What can hang from each mark
parim: puzin
vosig: galud parim
lekur: galud parim
puzin: galud parim penazep
penazep: puzin zabu
zabu: duduz
galud: labit lekur puzin vosig
nedip: lekur meku
labit: galud
vagon: parim

Each row was made from one small tree. The marks that hang from a mark follow it in brackets, in alphabetical order. Every link used is in the known rows. Write each row's tree.
Known rows
labit[galud[lekur vosig]]: [-1.51 -0.76 -4.73 -0.25 -0.34 -1.96 -0.94  2.17  1.65  3.49 -0.74  2.88
 -1.80  2.78  1.65  0.37 -0.83 -0.52  0.02  1.10 -3.43 -0.27 -4.56 -0.20
 -0.35 -1.13 -3.23]
vagon[parim[puzin[penazep]]]: [ 0.88  1.29  1.95  0.18 -0.04  2.99  1.70 -1.51 -7.29 -3.36 -1.79 -0.15
  2.27  0.09 -4.23  1.95  1.84 -1.18 -0.10 -3.13 -1.33 -2.33  2.09  1.88
  0.48  2.11  0.36]
puzin[galud[labit] parim penazep[zabu]]: [-0.92 -2.05  4.48 -0.87 -0.20  0.40  0.07  3.05 -3.70  0.51  0.10 -1.74
  2.22 -5.18 -3.53 -2.08 -0.47  4.04  1.67 -0.65  2.53 -0.19  4.20  2.79
  0.85 -2.40  2.19]
galud[labit lekur puzin vosig[parim]]: [-3.28 -0.63 -2.96  0.41  1.16 -1.03  0.75 -3.39  7.35 -0.73 -0.10 -0.26
 -5.31  3.21  3.00  0.43 -0.44 -2.42 -2.23  2.85 -1.09  1.76 -2.34  0.10
 -0.04 -2.62 -1.89]
penazep[puzin[galud[labit vosig]] zabu[duduz]]: [ 1.35 -3.32 -1.73  1.73 -1.44 -1.33  2.13  2.95  1.84  3.04  2.04  0.32
  2.33 -2.67  2.55 -0.98 -1.09 -1.85  3.11  1.76  1.49 -1.71  1.86  2.19
  0.51 -3.44 -0.61]
nedip[lekur[galud[labit] parim[puzin]] meku]: [ 3.03  6.57 -0.38  0.05 -3.38 -1.22 -1.73 -2.36  0.31 -1.15  2.19  0.45
 -1.59  6.38  5.51 -1.03 -1.69 -0.48  0.63  1.27  4.62 -0.55 -1.19 -4.14
  0.53  6.80  0.16]
parim[puzin[galud[labit vosig] penazep[zabu[duduz]]]]: [ 2.23 -1.90 -1.83  0.61 -1.66 -1.80  1.44 -0.44  3.23  1.49 -0.21 -1.03
  4.46 -1.13  0.02 -0.15  1.16 -1.32  1.14  2.17  2.09 -0.71  5.97  0.71
  0.05 -3.23  1.15]
parim[puzin[galud[lekur]]]: [ 3.31 -2.85 -2.15  0.45  0.87 -1.97 -0.15 -1.57 -0.40  0.14  0.05  2.12
  1.07  0.69 -1.05  1.56  1.60 -0.68 -1.07 -1.07 -1.46  0.11 -0.62 -2.73
 -1.11  0.26  0.64]
penazep[puzin[galud[lekur vosig] parim] zabu[duduz]]: [ 1.81 -4.15  1.93  1.35  1.17  0.37  3.29  5.13  1.86  3.43  4.85  2.72
  3.14 -5.50  4.03 -1.25  0.10  0.80  1.53  0.03 -1.33 -0.95 -1.58 -0.35
 -2.80 -3.55  0.13]
labit[galud[puzin[parim]]]: [-2.11  0.32 -0.02  0.37  1.60 -2.15  0.01  2.43 -5.23  0.80 -1.96 -0.82
  0.53 -0.60 -0.37  0.49 -0.23 -1.23  0.02 -1.84 -1.72 -0.43 -1.79  1.48
  1.12  2.36 -0.67]
parim[puzin[galud[vosig] penazep]]: [ 1.04 -1.35 -1.05  0.29 -0.15 -1.53 -1.72 -1.41 -1.19 -0.73 -1.50 -0.91
  1.26 -1.58 -1.60  0.59  1.87  0.05  0.01  1.62 -0.65  1.49  2.39 -0.58
  0.04 -1.29 -0.55]
vagon[parim[puzin[galud[labit] penazep[zabu[duduz]]]]]: [ 1.47 -1.83  2.17  0.50 -1.83  2.40  4.28  0.64  0.10  0.43 -0.11 -0.75
  5.12 -2.32 -2.94  1.55  1.08 -0.95  0.69 -2.38  2.25 -2.52  5.74  3.24
  0.27 -0.32  3.04]
vagon[parim[puzin[galud penazep]]]: [ 0.32 -1.30  3.01  0.32 -0.29  2.80  1.04 -0.48 -4.09 -1.78 -1.40 -0.69
  1.95 -2.71 -4.50  2.19  1.68  0.24 -0.28 -3.05 -0.61 -0.18  2.18  1.87
  0.31  1.75  1.51]
vagon[parim]: [-0.43 -0.36  2.51  0.64 -0.16  3.21  1.55 -1.61 -8.18 -1.48 -1.81  0.83
  0.02  1.20 -2.25  1.53 -1.31  0.97  0.72 -4.77 -3.24 -2.85 -3.46  3.71
  0.44  1.48 -0.55]
parim[puzin[galud penazep]]: [ 2.21 -1.11  0.48  0.00  0.65 -0.45 -0.91 -0.76 -5.06 -1.42 -2.22 -0.37
  2.95 -2.17 -4.03  1.15  1.82  0.11  0.22 -1.53 -0.37  0.77  3.46 -0.92
  0.23  0.53  1.24]
parim[puzin[galud[lekur] penazep]]: [ 2.19 -1.90 -0.89 -0.53  1.22 -0.59 -0.70  0.03 -0.04 -0.19 -0.50  1.82
  2.63 -2.05 -2.87  1.31  2.49 -0.06 -0.65 -0.72 -0.50  1.79  2.49 -2.85
 -1.60  0.18  1.24]
parim[puzin[galud[vosig]]]: [ 2.18 -2.27 -2.35  1.17 -0.47 -3.09 -1.06 -3.04 -1.24 -0.62 -1.02 -0.43
 -0.07  1.12  0.66  0.84  0.66 -0.55 -0.15  1.27 -1.64 -0.07 -0.86 -0.22
  0.12 -1.27 -1.50]
zabu[duduz]: [ 2.08 -0.57  0.02  0.45  0.22  0.51  2.25 -2.47 -8.60  0.60 -2.70  3.50
  4.01  1.04 -0.21  1.10 -1.93  0.75  1.64 -5.66 -3.37 -1.86 -1.04  0.38
 -0.74  0.02  0.95]
lekur[galud[labit]]: [-0.04  3.01 -2.20 -1.04 -3.74 -1.31 -1.73 -2.06 -2.74 -0.09 -0.49  1.08
 -0.99  3.81 -2.18 -1.17 -1.97  0.62  1.91 -0.13 -0.14 -0.92  0.12  1.66
  2.78 -0.46 -0.09]
lekur[galud[labit puzin]]: [-0.97  3.11 -3.47 -0.11 -1.78 -2.62 -2.55 -2.34  1.08 -0.88 -0.63 -1.35
 -0.86  3.88 -1.38 -0.64 -0.66 -2.41  1.02  1.52  1.06  0.07  0.56  1.17
  2.41  1.40 -0.05]
vosig[galud[labit lekur puzin[penazep]]]: [-1.73  0.32 -2.64 -2.35  1.06 -0.56 -0.78 -1.46  6.50 -0.69 -0.25  0.17
 -2.02 -0.58 -1.62  1.51  0.36 -2.68 -2.26  0.61  1.46  2.33  2.89 -1.70
 -0.22  0.51  2.24]
nedip[lekur[galud[puzin vosig] parim]]: [-0.78  5.53 -0.05  0.70  0.38 -0.69 -3.27 -1.62  4.72 -0.13  1.29 -1.89
 -2.15  4.72  3.98 -3.03 -1.01  0.63 -0.08  2.85  0.85  1.19 -5.06 -3.22
  0.08  3.28 -2.42]
nedip[lekur meku]: [ 1.94  0.61  1.05  2.00  1.75  0.97 -0.72 -0.70 -8.46  0.05 -0.87  2.94
  0.09  1.31  5.90  2.32 -3.14 -0.53  1.25 -3.98  0.61 -0.61 -4.42 -3.08
 -2.47  5.60  0.82]
nedip[lekur[galud parim] meku]: [ 1.66  6.06  2.99 -0.03 -1.14  2.25 -2.69  0.12 -3.63  0.00  1.41  1.11
 -0.89  4.17  5.37 -1.41 -3.01  3.06  1.43 -2.02  1.32 -0.07 -6.03 -3.57
 -1.11  6.71  0.05]
vagon[parim[puzin[galud]]]: [ 1.62 -2.18  1.62  1.28 -0.57  1.28  1.76 -2.04 -4.35 -1.54 -1.02 -0.45
  0.53 -0.03 -2.46  2.49  0.75 -0.37 -0.67 -3.30 -1.69 -1.67 -1.00  2.15
  0.38  1.49  0.63]
nedip[lekur[galud[puzin vosig]] meku]: [-0.19  3.84 -2.21  2.27  0.39 -0.94 -3.60 -1.05  2.40  0.27  1.56 -0.15
 -2.01  3.74  8.60  1.44 -1.88 -3.06  0.30  2.39  1.53  1.51 -5.51 -3.37
 -2.11  5.44 -0.96]
puzin[galud parim penazep]: [-1.25 -2.09  5.59 -0.79  0.91  1.37 -0.61  1.38 -7.48 -0.19 -1.46  0.54
  2.05 -6.02 -3.50 -0.73 -0.43  5.12  0.89 -3.89 -1.11  2.21  1.73  1.25
 -0.29 -0.75  1.96]
labit[galud]: [-0.25  0.51 -2.24 -0.21 -0.37 -0.94 -0.28  2.15 -7.24  1.78 -3.25  1.35
  0.52  1.77 -1.70  0.72 -1.45 -0.14  1.10 -2.86 -2.71 -2.04 -2.40  1.41
  1.59  1.17 -1.53]

Write each row's tree
[ 0.78  1.12 -1.96 -0.49  0.48  0.76  2.09 -0.38  5.02 -1.58  1.20 -1.14
 -1.44  2.13 -0.13 -0.58  1.98 -1.91 -2.13  4.28  0.81 -1.70  2.67 -0.47
  0.08 -4.54 -1.43]	galud[labit lekur vosig[parim[puzin[penazep[zabu]]]]]
[-2.37 -0.67 -5.95  0.70  1.43 -3.28 -1.71  1.93  5.45  2.80 -0.81  0.37
 -1.63  2.77  2.43  1.19  0.63 -3.61 -0.74  2.62 -2.26  0.62 -4.14 -0.63
 -0.58  0.88 -3.22]	labit[galud[lekur puzin vosig]]
[ 0.89  3.20 -1.58 -2.11  0.07 -0.21 -0.72  2.84  0.36  0.79 -0.86  0.54
  1.85  2.05 -2.95 -1.13  2.53  0.31 -0.36  0.19 -0.61 -0.29  0.65 -2.81
  0.54  2.80 -1.69]	labit[galud[lekur[parim[puzin[penazep]]]]]
[-2.78  5.80  1.46  1.14  1.50  3.58 -2.02  0.13  3.06 -1.29  0.77 -1.21
 -3.50  1.12  6.96  1.45 -1.42 -1.71 -1.78  1.38  1.26  3.41 -3.19 -3.16
 -1.98  3.60 -0.09]	nedip[lekur[galud[puzin[penazep] vosig[parim]]] meku]
[ 1.01 -2.38 -2.37 -0.13  0.44 -1.53 -1.72 -0.59  3.87  0.35  0.26  1.18
  0.81 -1.23 -0.55  0.96  2.48 -0.29 -1.01  2.44 -0.86  2.52  1.43 -2.55
 -1.80 -1.66 -0.51]	parim[puzin[galud[lekur vosig] penazep]]
[-1.02 -1.72 -4.17 -0.17 -1.40 -2.75 -1.04 -2.58  3.11  1.18  0.35  3.05
 -2.71  3.25  2.09 -0.31 -1.36 -0.18  0.75  2.37 -0.89  0.43 -1.77  0.20
 -0.05 -2.61 -1.98]	galud[labit lekur vosig]
[-0.13 -0.78  2.46 -1.81 -0.16  1.45 -1.55  3.31  4.56  1.78  1.27 -1.69
  1.35 -1.49 -3.19 -3.44  0.65  4.69  1.29  1.54  2.76  0.62  1.61 -0.12
 -0.08 -1.04  0.58]	puzin[galud[labit lekur[parim]] penazep[zabu]]
[-0.30 -3.83  0.26  0.73 -0.38 -1.85  0.92  4.99  4.58  2.32  5.25  0.54
 -1.31 -4.41  2.67 -2.42  0.08  0.28  1.46  4.19  2.02 -0.52 -0.12  1.06
 -0.27 -3.87 -1.07]	penazep[puzin[galud[labit lekur vosig] parim] zabu]
[-1.17  2.47  1.33 -1.66  2.29  3.46  1.99  0.02  2.46 -2.86 -0.99 -5.11
 -2.60 -0.71 -2.61  0.41 -0.41 -1.68 -3.45 -0.20  1.46 -1.25  2.66  1.53
  1.60 -1.94  2.04]	vosig[galud[labit puzin[penazep[zabu]]] parim]
[-2.48 -4.53  0.41 -0.22 -1.67 -3.06 -0.44 -1.08  4.54  2.37  1.82  2.64
 -3.07 -1.95  2.23 -1.19 -1.47  3.53  0.05  1.59 -0.34  2.71 -1.10  0.56
 -0.65 -3.83 -0.23]	puzin[galud[labit lekur vosig] parim]
[-2.16  3.96 -0.97  0.45  0.22  1.18 -1.04 -2.52  2.23 -1.94 -0.41 -2.56
 -3.79  4.02  1.14 -0.51 -0.59 -0.74 -1.70  1.69 -3.18  0.66 -4.12  0.84
  1.09 -1.66 -2.20]	lekur[galud[puzin vosig[parim]]]
[-1.74  0.56  3.49 -0.10  2.85  0.36 -0.67 -0.02 -6.97 -2.36 -1.71 -1.38
  2.63 -3.35 -2.41 -0.18  1.15  0.49  0.55 -2.10 -0.51  1.02  1.64  0.61
 -0.36  1.59  1.15]	galud[puzin[parim penazep]]
[-0.88  1.76 -1.69  0.38  2.63  0.24 -1.26  6.09 -2.76  1.20 -2.43 -4.05
  3.71 -0.67 -3.42  0.30  1.69 -2.95  0.99  0.59  0.52 -2.41  1.07  1.45
  0.86  2.24 -0.70]	labit[galud[puzin[penazep[zabu]]]]
[ 4.49  3.34  1.54  1.36  0.93 -0.01 -0.58 -2.02 -5.96 -1.97  0.29  0.65
  0.48  4.03  5.95  0.74 -0.99 -0.22  0.20 -1.99  1.97 -1.41 -3.67 -4.97
 -1.73  7.63 -0.33]	nedip[lekur[parim[puzin]] meku]
[-2.18  0.64 -1.22 -0.15  0.98 -1.42 -1.73 -1.44 -2.11 -1.58 -2.68 -1.63
  1.26 -0.41 -2.81  0.35  0.33 -2.47  1.38  0.27  1.83  1.19  3.97  1.04
  1.39  1.45  0.57]	galud[labit puzin[penazep]]
[ 2.09 -2.32  4.28  1.20  1.84  0.73  1.49  5.87 -7.60  0.00  2.41 -1.27
  2.34 -6.07 -1.05 -1.69  0.14  1.41  2.23 -1.47  0.05 -2.77 -0.64  1.78
  0.26 -1.06  0.25]	penazep[puzin[galud parim] zabu]
[-0.73 -3.75 -2.25  0.79 -2.76 -1.46  1.13 -2.83  8.01  0.59  1.69  1.44
 -3.11  1.48  1.28  1.75  0.58 -1.40 -1.24  2.23  0.15  0.52 -0.58  1.53
 -0.08 -1.41 -0.79]	vagon[parim[puzin[galud[labit lekur vosig]]]]
[-2.48  3.73 -1.27 -0.75 -3.55  0.69 -0.14 -3.25  1.77 -0.69  0.00  0.03
 -5.68  4.54  0.60 -1.71 -2.63  1.52 -0.66  1.76 -1.85  0.02 -1.95  2.54
  3.05 -4.20 -1.94]	lekur[galud[labit vosig[parim]]]
[-2.63 -2.35  4.08 -1.33 -1.15 -0.43 -0.51  0.38 -4.23  0.28 -1.17  0.74
  0.38 -5.37 -3.04 -1.32 -1.20  4.18  1.32 -2.06  1.28  2.73  4.25  2.13
  1.10 -1.51  2.32]	puzin[galud[labit] parim penazep]
[-0.32  3.02 -2.75 -1.84 -0.63 -1.38 -1.57  2.12  4.48  1.22 -0.25  0.21
  0.20  2.90 -0.42 -1.59  2.59  0.26 -0.59  3.34 -1.11  0.37 -0.51 -2.35
  0.32  0.96 -3.37]	labit[galud[lekur[parim[puzin[penazep]]] vosig]]
[ 2.56  3.46  1.90 -1.28  0.46  0.69 -0.98 -1.84 -6.55 -3.37 -1.88 -1.38
  3.00  1.71 -3.94 -1.61  2.11  1.82  0.74 -1.11 -0.25 -1.19  1.97 -1.28
  1.10  2.38 -0.70]	lekur[parim[puzin[penazep]]]
[ 1.66 -3.11  0.37  0.77  0.05  1.21  1.84 -1.34  0.63 -0.39  0.65  1.82
  0.15  0.08 -1.56  2.75  1.31 -0.61 -1.57 -2.58 -2.01 -0.78 -1.99  0.14
 -1.38  1.28  0.73]	vagon[parim[puzin[galud[lekur]]]]
[-0.80 -2.67 -0.94  0.76  0.50  1.13  2.11  3.97  6.97  1.41  3.55 -0.49
 -4.10 -2.08  2.34 -1.33 -0.41 -0.99 -0.42  3.62  0.62 -0.65 -1.48  0.91
  0.27 -5.25 -1.92]	penazep[puzin[galud[labit lekur vosig[parim]]] zabu]
[ 1.29 -1.98  2.07  1.96  1.38  3.44  4.51  3.51 -0.92  1.32  1.43 -0.43
  0.97 -3.39  2.70 -0.46 -1.02 -0.18  0.51 -1.40 -2.34 -2.12 -1.78  1.66
 -0.70 -4.46 -0.70]	penazep[puzin[galud[vosig[parim]]] zabu[duduz]]
[-1.46 -4.08  1.66 -0.77 -0.90 -2.02  0.39 -0.56  0.59  1.85  1.16  3.18
 -1.42 -2.62 -0.05 -0.66 -1.41  3.54  0.03 -1.53  0.10  2.09 -0.02  0.26
 -0.24 -1.93  1.50]	puzin[galud[labit lekur] parim]
[ 0.75 -1.44 -1.13 -0.64 -1.28 -2.18 -0.87 -1.73 -1.64 -0.92 -1.98 -0.25
  1.55 -1.52 -3.71  0.53  1.06 -0.70  0.71  0.05  2.12  1.19  6.12  0.15
  1.59 -0.31  1.71]	parim[puzin[galud[labit] penazep]]
[ 0.34  1.59  3.98 -1.26  3.46  2.12  0.68  1.88 -3.07 -2.52  0.21 -4.26
  1.51 -3.75 -2.51 -0.22  0.85  0.29 -1.95 -1.29  0.36 -1.77  1.29  0.63
 -0.35  0.16  2.67]	vosig[galud[puzin[parim penazep[zabu]]]]
[-2.45 -2.15  0.67 -0.65  0.51  2.37  0.77  2.14  7.41  1.48  1.06 -1.03
 -2.68 -1.97 -0.25 -1.40 -0.21  2.46 -1.50  2.80  0.47  1.44  0.53  1.06
 -0.42 -5.89 -0.45]	puzin[galud[labit lekur vosig[parim]] penazep[zabu]]
[-0.85 -2.39  0.35 -0.54 -1.64  0.97  1.32 -0.73  4.22 -0.34  0.44  1.53
  0.03 -1.77 -3.23  2.04  1.60 -0.85 -0.73 -0.54  1.60  1.24  3.86  0.98
 -0.06  0.51  1.80]	vagon[parim[puzin[galud[labit lekur] penazep]]]
[-0.99  0.49 -1.34  0.12  2.04 -1.48 -2.38 -1.93  5.13 -0.30  0.44 -1.48
 -1.19  3.73  2.52 -1.86  1.10  0.55 -0.16  2.82 -1.67  1.00 -5.17 -1.75
 -1.26  1.21 -3.24]	galud[lekur[parim] puzin vosig]
[ 0.40 -0.69 -2.61 -2.20 -1.20 -0.77  0.68 -2.77  2.58  0.32  0.23  3.12
 -3.70  1.98 -0.37  1.01 -2.12 -0.14 -2.02 -1.37 -0.73 -0.21 -0.58 -0.82
  0.41 -1.30  1.35]	vosig[galud[labit lekur]]
[-2.05 -1.96  0.34  0.32 -2.91 -0.02  0.35 -1.99  3.23 -0.99 -0.59 -1.12
 -1.11 -1.13 -1.83  1.18  0.99 -0.62  0.02  1.71  1.33  1.15  3.73  3.15
  1.37 -1.01 -0.18]	vagon[parim[puzin[galud[labit vosig] penazep]]]
[ 0.44  5.88  1.43 -0.43 -3.12  0.50 -2.75 -0.97 -0.32  0.40  1.74  1.29
 -2.48  4.82  5.53 -1.79 -3.86  2.23  1.74 -0.30  3.81  0.54 -3.51 -2.57
  0.20  5.85  0.22]	nedip[lekur[galud[labit] parim] meku]
[ 0.73  1.57  1.89 -1.37  4.41  5.54  4.74  1.08  4.76 -0.31  0.12 -0.54
  1.24 -1.76 -0.27  1.91  0.50 -1.38 -4.56 -3.37 -1.79 -0.62  0.37 -1.97
 -2.62 -1.93  3.51]	vosig[galud[lekur puzin[penazep[zabu[duduz]]]] parim]
[-1.49 -0.29  1.32  0.50  0.72 -1.05  1.77  0.37  1.14  0.56  0.40 -1.91
  3.99 -2.39  1.45 -1.34  0.59 -0.85  1.46  1.58  1.94 -0.47  4.20  2.29
 -0.47 -2.31  0.85]	galud[labit puzin[parim penazep[zabu[duduz]]] vosig]
